What can hang from each mark:
K130: K119 K299
K145: K492 K606 K657
K492: K119 K145
K832: K145
K119: K130 K145 K492 K741
K741: K119 K299
K657: K145
K606: K145 K492
K299: K130

(in the rows, 128 means zero)
Known rows, with every way that one mark hangs from another:
K657[K145[K492]]: [167 169  99 151 113 173  91 103 139 150 116 124 119  86 152 119 147 124
 163 144 168 102 126 139 102 114  47 145 134 100 127 142 128 141 154 120
  70  97 112  75 104 119 138 107 108 129 108 102 113 143 147 123 113 131
 129 114 121 176 154 130 133  93 156 138  80 160 116 168 163 205 145 120
 136]
K606[K145[K492[K119[K130 K741]] K657]]: [147 133 128 133 136 191 121 116 144 105 162  98 129 128  96 135 141 121
 132 102 136  62 105 185  96  94  67 191 133  98 152 163 116 183 148 150
  56 111 145 134  97 157 126 136  87  90  88 122 120  61 123 160 134 140
 113 128  69 187 151  99 147 152 137 144 158 100 167 137 169 152 162 108
 159]
K657[K145[K606]]: [165 205 111 145 102 154  99 124 141 132 123 125  98  68 146 140 132 131
 154 144 175 108 144  48 108  95  49 105 162  93 107 138 104 119 151 137
  60  86 147  90 103 128 127 109 124 132 115 127 104 128 137 126 132 150
 137 142 116 138 135 140 104  97 143 136  77 149 107 152 145 177 121 148
 150]
K741[K299[K130]]: [119 167 108  98 139  87  87 136 128 108 204 159 150 134 151  81 131 144
 118 163 114 150 100 145 120 138 149  92 116 106 132  69  73 119  85 175
 142 196 136  92  71 112 117 108 170  87 121  88  95 148 180 130 127 159
 126  80 159 137 166 115 121 182 137 151  94 131 181 115 135 120 113  60
 153]
K741[K299[K130[K119[K145 K492]]]]: [ 84 145  80  83 105  77 125 167 139 141 194 167 145 161 190  76 157 111
 107 149 150 184 129 233 156 163 136  81  88 168 107  73  90  66 101 100
 208 240 165  82 116 157 106 102 157 103 161 130 128 168 146 140 116 122
 110 124 191 167 184 105 149 167 127 151 110 142 184 153  96 120 148  85
 141]
K832[K145[K606 K657]]: [139 188 129 152  91 160 127 128 124 139 148 128  81  75 133 112 100 132
 125 164 180  65 131  12 106 102  76 169 124 112 123 131 111 139 115 147
  48 106 163 106 130  77 126 110  95 130 116 161 102 146  95  70 103 153
 150 164 118 168 127 143 126  75 158 132 106 102  77 142 160 153 126 175
 147]
K299[K130[K119[K145[K606 K657] K741]]]: [ 88 171  89 102 115 138 123 198 136 151 220 123  69 145 135 118 120 102
  98 129 135 116 116 118 118 131 103 128 120 124 159 107  97  95 121 146
 111 148 196 167 110 123 123 110  97 126 132 151  90 107 103 130 149 108
  93 163 120 136 142 130 111  98 110 133 125 101 126 144 149 120 164 154
 163]
K119[K145 K492]: [142 172 100 141 119 105 138 130 112 173 138 125 117 107 167 126 127 113
 149 147 185 138 161 175 114 110 124 118 110 155  90 137 154  95 122  73
 147 183 106  49 122 134 122  86 100 149 125 124 117 184  87 107  81 174
 118 134 156 132 126 115 179 122 143 178 110 157 139 167  82 174 135 129
  91]
K492[K119[K130] K145]: [148 156 147 125 149 113 124 150 140  64 139 139 157 117 148 117 139 115
 132 117 145 153 115 175 124  95  95 164 172  74 129 136 102 134 134 128
 114 144 110  96  85 174 133 109 100  91 101 102 119  73  96 141  83 151
 106 113 115 189 128  58 142 189 155 141 118 155 182 120 126 148 123  69
 120]
K832[K145[K657]]: [136 175 126 139 103 168 112 126 130 133 161 138  94  88 130  83 103 142
 124 158 183  85 109  81 108  93 109 194  81 105 140 130 130 136  69 139
  72 143 135  92  92  78 143 112  99 140 114 130  88 167  67  82  79 148
 159 138 116 179 135 125 141  86 160 144 106 111 105 146 166 156 133 156
 122]
K492[K145]: [125 167 128 128 124 120 103 143 101 118 149 127 123  82 167  90 125 120
 155 144 162 126 113 136 125  91  98 141 137  89 131 146 128 131 105 114
 110 143 130  75 104 128 136  93 107 135 102 117 104 142 109 133  97 165
 120 111 148 160 127  96 144 123 162 156  94 156 140 142  95 172 115 111
 144]
K741[K119[K492]]: [173 210  98 129  92  96 134 167 120 121 164 141 128 112 162 125 133 126
 146 165 186 151 140 218 107 107 109  96 127 148 128 156 105 106 103  98
 151 194 117  87  84 107 148  98 116 153 111 131  75 158 127 151 109 164
  92 107 207 178 175 134 166 148 145 184 121 158 143 136 110 149 129  87
  92]
K119[K130 K492[K145[K606]]]: [121 182 106 166 114 104 153 135 131  91 115 133 139 110 180 124 142  80
 152 155 158 117 148 114  91 137  75 133 181 145 105 143 100  98 165 123
 118 133 127  91 138 174 116  95 104 126 106 142 146  96 137 119 137 185
 107 102 135 142 125 119 129 128 145 144 118 142 156 153  94 145 132  98
 142]
K832[K145]: [141 172 123 127 105 123 121 125 124 125 161 153 114  89 136  87 111 149
 144 149 176 106 122  91 115  85 113 158 125  90 131 145 129 118  80 140
  88 156 117  65  98  90 136  88  97 156 136 114  95 148 105 119  89 142
 157 111 134 175 150 123 160 124 164 160  97 160 130 116 142 181 142 137
 120]
K606[K145[K492[K119[K741[K299]]] K657]]: [151 121 140 105 104 182 111  96 116 116 180  86 118 107 113  96 171 119
 118 128 123  66 116 187 133  86  60 136 107 119 112 149 114 190 139 154
  71 133 180 112 109 137 124 158 113  96  95 151 117 117 159 169  87 168
 121 132 111 166 186  97 143 137 131 150 165  91 146 150 136 160 166 119
 181]
K606[K145]: [149 169 128 105 131 122  77 120 124 133 149 134 112  77 156  94 119 142
 170 122 172 106 112 131 114  60 106 118 128  99 128 156 122 138 107 138
  84 162 137  76  89 124 115  96 112 148 109 124  85 153 116 155 125 158
 147 133 110 171 136  93 153 128 158 162 110 138 134 130 120 166 119 141
 157]
K119[K492 K741]: [155 193  75 135 123 133 121 127 101 114 179 100 126 104 131 118 125 138
 142 179 175 104 135 171  91 122 136 106 132 134  97 161 138  92  96 147
 126 175 115  63  91 115 161 100 119 149 135 119  84 140 131 163 141 188
 112  75 172 122 154 154 150 138 125 192 160 143 160 141  89 172 162 119
 107]
K606[K492[K145[K657]]]: [136 157 131 145 110 189 111 108 103 155 112 123 117  64 135  86 122 113
 148 119 157  78 118 129 131 110  60 170 122 113 150 155 147 156 119 102
  88 138 127  93 128 119 151 110  84 107  55 134 109 171 103 104  72 168
 113 154 109 174 133 103 147  99 158 139 105  94 107 156 120 166 141 118
 122]
K832[K145[K492 K606 K657]]: [137 154 132 167  75 183 129  99 129 171 130 125  89  78 139 113 133  98
 129 158 161  43 145  33 105 104  22 173 131 122 124 148 118 165 156 141
  47  75 152 107 139  73 117 104  82 135 110 157 121 148 125  59 103 151
 140 152 108 172 152 154 126  63 155 137  94 110  64 162 177 188 149 155
 162]
K145[K492 K606]: [165 182 112 155  99 147 110 117 121 169 133 130 111  66 144 139 152 115
 137 172 151 105 151 102 106 109  48 100 163 126 107 148 117 159 177 134
  83  97 124 100 126  95 126  94 109 121 115 136 101 125 180 114 140 167
 115 119 137 168 164 139 110 106 135 145  95 141  99 136 125 207 133 101
 149]
K606[K145[K657]]: [139 175 126 106 114 167  95 125 121 145 152 126  91  68 150 105 105 136
 157 119 182  95 110 117 104  53  96 148  90 105 129 137 133 156 100 148
  48 150 163 102  96 108 120 111 108 146  80 134  87 163  83 119 101 169
 146 161  87 177 120 108 148  98 152 143 108  93 111 153 147 148 124 155
 160]
K741[K299]: [142 175 131 115 110 100 106 122 125 113 181 134 138  99 137  88 131 151
 122 174 149 147 112 147 122 108 139  76 119 113 103 100  95 146 100 157
 132 190 145  83  86 107 128 116 158  92 116 113  89 163 167 149 101 176
 138  93 164 148 167 105 124 148 140 150 123 146 155 116 121 153 112  79
 120]
K119[K145]: [140 171 120 137 125 111 107 149 122 171 161 136 106 104 146 118 104 129
 150 138 179 157 136 144 118  91 133 111 116 115 110 126 146 133 117 106
 133 161 126  86 113 120 125  95  97 128 120 108 106 168  77 120  82 146
 133 145 132 144 120  94 158 123 151 168  94 151 125 138 103 174 117 128
 106]
K145[K606[K492[K119]] K657]: [187 198 131 131 101 200 112 124 123 159 112 141  99  50 105 141 153 129
 126 107 165  81 147 106 150  98  49 140 143 129 113 162 100 153 155 117
  79 113 117 117 126 110 136 128  88  76  75 162  98 137 147 107  75 166
 110 185 111 175 153 122 131 136 129 141 111  70  95 139 159 188 158 101
 113]
K119[K130[K299] K145[K657] K741]: [ 86 142 120 127 158 131 119 151 120 102 227  90 114 131  79 119  83 128
  88 150 150 169  78 155  66 115 170 138  94 155 118  80 120 146  91 169
 120 165 183 163  75 140 123 127  75  97 135 112 117 138  86 117 133 151
 116 112  79 121  95 109  98 126 114 148 155 117 158 128 139  82 154 129
 119]
K299[K130[K119[K145[K492 K657]]]]: [101 128  99  97 107 157 105 157 143 197 172 154 105 143 163 100 137  86
 105 112 154 145 119 194 118 149  92 159  90 128 183  95 122 131 125 101
 130 165 159 139 116 110 109 104 102 103 108 114 115 152 109  89 111  85
  99 160 114 197 166 104 155 109 134 128  96 100 124 189 165 149 148 112
 136]

Rows:
[171 177 109 167  90 165 109 100 142 160 111 122 107  68 146 140 147 124
 151 167 149  96 145  82 105 121   6 129 160 101 108 144 106 144 195 130
  49  61 129  98 127 118 125  99 108 129 113 129 127 125 178 115 136 144
 123 141 110 157 161 153 111  77 147 126  71 151  86 176 158 205 136 130
 165]	K657[K145[K492 K606]]
[111 142  98 192 113 151 137 132 143 163 171  89 101 131  92 157 104  98
 107 144 124  86 135 107  56 135  69 135 142 148 120 135 125 171 181 137
  77  83 164 155 135 126 122 116  72  85 118 141 131  92 114 104 140 146
  97 135  90 123 110 136 115  66 114 152 128 115 120 140 134 146 144 127
 132]	K119[K130 K145[K492 K606 K657] K741]
[168 163 129 144 100 192 145 125 121 126 149  95  92  90  98 129 150 109
 114 141 139  32 144  83 124  96  29 183 135 113 123 168 107 161 154 153
  43  66 153 128 123  96 140 124  69 124 129 161 118  89 128 107  90 140
 120 150 109 173 163 157 142 106 134 153 136 112 102 140 165 190 183 148
 153]	K832[K145[K492[K119[K741]] K606 K657]]
[134 133 111 159 101  90 123 172 148 159 169 141 141 156 126 133 117 108
 126 130 139 174 134 224  89 121  77 123 145 120 153 128 113 162 149  74
 148 144 133 136 102 129 122  84  78 110 111 123 127 117 110 137 100 107
  91 124 136 182 140 102 162 131 144 159  88 182 152 124 147 142 120  59
  97]	K741[K119[K130 K145[K492]]]
[178 155 142 138  84 198 132 111 126 144 120 129 109  72 128 126 160 102
 122 134 174  58 155  77 138 104  24 185 139 121 115 161 104 161 167 124
  52  69 127 109 129  95 119 120  74 114 112 157 131 119 116  69  68 145
 142 171 119 202 163 123 142 108 152 127 107 102  82 163 175 197 152 133
 150]	K832[K145[K492[K119] K606 K657]]
[118 165 110 187 115 162 123 133 132 160 161 107  98 114  64 152  87 130
 111 124 111  83 140  90  76 124  89 134 154 150 130 149 112 143 152 146
  79 113 145 149 139 138 134 133  73  75 103 162 128 110 128 116 118 146
  97 165  76 120  99 145 127  91 120 158 124  96 117 111 138 151 164 125
 108]	K119[K130 K145[K606[K492] K657] K741]
[112 144 111 114  88 176 126 145 142 197 162 145  90  94 150 113 141  91
 117 127 182 145 129 190 124 121  74 150 106 140 139 136 150 147 140  87
 106 153 160 138 134 112 121  92  84 117 105 154 108 157  85 113  87 108
 114 165 129 200 160  96 153  81 131 131 103 107 104 168 152 180 138 133
 116]	K130[K119[K145[K492 K657]]]
[125 145 127 174 110 117 120 135 148 176 121 129 122 122 133 156 128  91
 124 141 139 137 155 119  84 129  57 109 171 143 115 123 117 151 205 114
 112 101 132 118 146 149  99  90  80 102 129 128 146 119 150  98 134 135
 110 132 101 145 122 122 138  99 127 147  95 160 122 143 136 183 132 103
 126]	K119[K130 K145[K492 K606]]
[130 143 141 159  54 123 132 155 121 176 171 119 106 104 134 125 133  89
 104 153 132 144 146 142 121 115  35  80  99 184 112 103  77 196 181  95
 111 120 203 152 160 106  98 123 114  97  98 194 126 167 148 106  83 148
  99 178 169 163 164 111 127  78 131 136  97 113  85 148 133 137 114 103
 140]	K741[K119[K145[K492 K606 K657]] K299]
[146 146 149 139 136 174 125 120 142 103 115 138 144 109 115 113 133 110
 131  89 137 104 113 179 130 120  66 201 157 104 155 152 108 150 140 116
 100 132 110 116 113 155 135 133  85  73  60 135 127 112  97 116  60 157
 105 153  95 193 137  79 144 161 147 134 119  74 165 120 154 153 151  66
 109]	K606[K492[K119[K130] K145[K657]]]
[114 191  74 127  82 152 164 173 127 156 183 106  57  93 137 132 137  89
 128 152 188 119 141 145 110 129  86 122 111 179  93 164 132  90 134 100
 103 170 185 131 143 135 133 103  86 139 137 185  96 127 104 130 130 149
  85 166 151 138 137 136 131  75 112 150 155 104 113 173 113 153 175 177
 117]	K130[K119[K145[K606 K657] K492 K741]]
[ 97 139 115 161 132 118 128 128 116 134 180  94 122 130 102 142 133 104
  93 164 110 152 130 132  68 131  97  91 154 161  85  87 103 152 181 147
 127 100 173 153 121 159 106  99  77 106 177 128 160  98 190 137 170 133
 103 108  95 117 131 138  85 129 112 145 131 165 144 127 118 146 178 117
 168]	K119[K130[K299] K145[K492 K606] K741]
[ 83 130  77 103 122 166 110 162 130 179 203 116  90 161 133 105 140  93
 104 125 140 114 117 203 109 148  99 155 104 131 170 107 121 117 116 121
 121 154 174 152 114 116 136 106  88 120 134 122 102 117 115 132 131  85
  83 145 123 174 165 117 139 103 117 140 127 115 139 163 163 145 176 120
 148]	K299[K130[K119[K145[K492 K657] K741]]]
[132 149 124 129 107 195 107  97 113 175 133 118 101  78 152 100 131 113
 153 116 172  76 132 137 106  86  49 154 102 112 137 152 140 183 136 126
  51 122 153  96 120 104 114 113 101 139  75 127 112 162 123 110 118 150
 130 154  80 195 151 108 150  80 148 147 107  98  99 170 151 181 127 146
 159]	K606[K145[K492 K657]]
[ 94 145 110 105 100  97 124 159 120 120 241 115 103 126 117  83 136 136
 103 163 136 162 103 201 148 105 143  78 108 132  97 119 109 117  98 131
 158 209 198 129  96 144 137 103 133 107 158 149  85 140 142 187 114 119
 109 114 165 138 169 100 143 139 120 164 145 165 170 104 113 148 150 120
 126]	K130[K119[K145 K741[K299]]]
[124 131 138 132 134 111 134 154 141  89 213 101 136 157  79 123 111 143
  95 132 121 143 106 197 109 114 136 138 103 121 107 103 100 162 115 163
 135 172 167 151  83 161 130 160 114  55 120 140 127 112  96 147  65 157
 113 129 122 128 122  83 140 163 118 152 165 100 194 110 137 102 141  93
  99]	K492[K119[K130 K145[K657] K741[K299]]]
[136 162 109 140 132 141 118 153 113 155 207  86  77 111 106 123  91 133
 126 142 158 113 119 133  88  96 133 143  87 122 123 140 150 148  93 134
  90 152 156 117  95 104 138 116  85 126 112 128  86 158  60 126  80 151
 113 142 128 112 108 124 145  83 133 178 140 112 125 146 116 150 134 159
  98]	K119[K145[K657] K741]
[129 149 144 151 128  81 130 163 148  86 194 105 136 146  93 143 138 134
  94 134  97 141 130 149 118 114 112  91 155 131  84 111  70 133 168 163
 143 138 167 137 101 183 106 129 112  77 156 153 129  78 141 158 102 149
 114 117 121 117 132 101 118 180 110 157 150 146 185  93 118 136 140  92
 127]	K492[K119[K130 K145[K606] K741[K299]]]
[145 154 126 127 162 104 134 166 149 100 189 107 129 152  90 146 115 132
 119 120 125 150 119 202 102 101 142 144 148 106 119 140 107 140 126 128
 142 156 113 128  84 170 139 114  86 104 144 109 115  81  86 168  99 132
 111 110 111 137 127  92 162 190 127 186 144 160 199  96 128 159 151  98
  92]	K492[K119[K130 K145 K741]]
[101 162 105 141 133  81 123 134 139  62 225 111 143 147  81 105 108 166
  99 195 108 129  86 148  85 123 162  94 137 104 114 109  87 143  86 200
 134 176 159 117  74 135 140 127 149  77 126 111  94  92 171 177 142 169
 125  37 137 112 150 131 115 161 113 169 164 143 203  77 131 119 132  68
 116]	K119[K130 K741[K299]]
[165 179 124 162 102 151 114 126 117 208 113 132  98  75 127 133 123 121
 140 117 140 120 162  93 125 102  61  93 146 143 105 151 121 132 169  88
 111 131 120  89 151 127 120  85  72 111 125 144 126 172 150 111 100 143
 116 184 110 148 130 126 140  99 138 159  78 139 100 126 115 187 149 120
 113]	K119[K145[K606[K492]]]
[139 163 115 144  72 196 117 147 134 201 129 154  76  65 125 136 133 102
 120 105 166 125 141 121 141 105  54 118 125 150 119 153 120 125 158  83
  99 150 175 133 156 124 118  99  73  97  98 187 103 161 117 104  85 113
 108 213 107 189 148 107 137  75 127 124 101  86  88 138 151 170 163 149
 112]	K130[K119[K145[K606[K492] K657]]]
[116 162 104 148 132  98 133 126 126  85 122 127 152 126 169 108 127 105
 150 153 159 131 121 176  94 133 101 156 156 120 118 149 122  96 120 120
 128 172 100  69 108 166 129  99 120 117 106 118 129 116 105 118 124 177
 115  85 144 146 129 104 149 148 153 165 122 150 178 151  92 141 131  87
 120]	K119[K130 K492[K145]]
[154 145 146 154  86 179 142 115 158 113 117 133 122 107 118 143 144 108
 103 126 156  64 147  93 104 123  30 202 157 116 137 138  86 158 175 139
  64  72 122 137 128 115 124 127  67  87 113 142 138  87 114  66  94 139
 135 146  83 200 145 113 124 122 149 126 110 100 120 134 193 168 161 107
 140]	K832[K145[K492[K119[K130]] K606 K657]]
[ 84 152  90 114 144  76 134 125  97  72 194 105 161 170 177  63 147 125
 137 177 104 105 124 177 128 168 123 104 118 131 110  93  95  88  89 162
 156 182 156  74  94 154 129 124 148 130 124 111 125 123 169 159 130 183
  89  63 185 107 157 137 133 169 136 177 134 133 209 143  57 121 164  80
 178]	K119[K492[K145] K741[K299[K130]]]
[138 176 104 143  92  51 135 160 142  70 192 149 169 147 135 119 131 135
 120 178 146 183 127 231  95 141 130  81 126 159 112 118  64 124 108 136
 178 213 136  98  82 146 133 114 160  88 112 135  97 124 158 151 125 170
 102  63 204 161 174 112 147 178 123 163 127 161 191 100 135  95 116  36
  92]	K741[K119[K130 K492] K299]
[153 129 133 137 115 180 137 107 152 111 131 146 139 121 108 114 140 117
 113 128 152  77 124 138 105 123  70 224 135 104 149 128 106 164 140 144
  76 109 111 121 109 112 128 131  81  93 108 114 139  99  92  82  75 128
 149 126  94 219 156 111 156 144 155 140 116 112 138 141 198 165 152  92
 117]	K832[K145[K492[K119[K130]] K657]]
[101 185 104 168  94 117 151 127 100 148 183  74  94 119 126 116 114 112
 117 175 151 101 159 116 105 129 103  83  91 197  58 125 114 128 140 139
 115 148 186 114 151 127 125 130 130 119 129 181 133 161 129 112 100 200
 100 133 159  85 134 148 130  89 108 170 155  92 135 162  86 123 150 159
 133]	K119[K145[K606 K657] K492 K741[K299]]
[110 187  47  76 132 122 139 168 131 105 212 141 124 149 149  91 148 137
 122 167 151 123 113 218 118 159 156 114 133 116 146 129 110  47  85 152
 155 212 126  86  63 134 151  87 133 140 165 112  64 100 156 176 170 122
  87  70 181 154 190 157 142 175 112 167 151 150 193 125 129 137 183  93
 132]	K299[K130[K119[K492 K741]]]
[102 161 109 141 133  72 111 168 108 135 227 112 118 152 119 102 115 130
 119 159  82 123 128 100 112 139 119  67 122 124 101  68  79 122 129 171
 142 153 190 126 108 132 101 117 132 111 160 131 126 128 179 155 140 149
 112 112 137  84 133 141 117 143 112 153 108 146 167 124  96 124 141 109
 171]	K119[K145[K606] K741[K299[K130]]]
[108 162  74  89 114  94 121 180 132 158 166 160 121 154 190  92 151  94
 134 128 173 173 132 228 146 151 136 118 107 148 137 106 119  46  96  90
 178 218 125  76  98 146 120  91 122 145 149 112 115 156 105 127 119 114
  97 135 165 174 164 115 169 158 130 159 109 151 162 168 108 143 154 117
 126]	K299[K130[K119[K145 K492]]]
[122 142 136 148  89  94 117 152 129 142 167 128 141 116 119 147 134  82
  92 153 123 207 126 174  94 121  66  69 149 180 130  87  79 158 190 108
 147 123 172 178 117 149  82  85  69 112 148 146 144 119 169 119 157 115
  91 132 128 178 155 107 100 136 120 132  91 173 127 128 131 112 135  86
 151]	K741[K119[K130[K299] K145[K492 K606]]]
[101 158 106 150 134 128 143 123 131  88 125 119 139 133 162 106 116 114
 148 142 170 126 130 162  87 137 100 186 124 142 138 134 133 123 116 121
 106 155 131  93 119 150 142 122 109 108  73 132 133 129  76  93 106 188
 108 109 128 154 110 107 137 112 150 154 127  96 161 179 114 122 118 106
 127]	K119[K130 K492[K145[K657]]]
[137 155 126 172  88  98 131 179 147 157 147 144 122 131 136 165 118  92
 127 135 134 162 145 157  83 121  48 100 167 135 140 130  88 164 195  88
 123 105 146 157 141 139 111  88  73 111 126 151 136  96 138 119 132 113
  92 136 137 179 146 110 138 118 130 151  81 179 122 129 144 151 115  83
 124]	K741[K119[K130 K145[K492 K606]]]
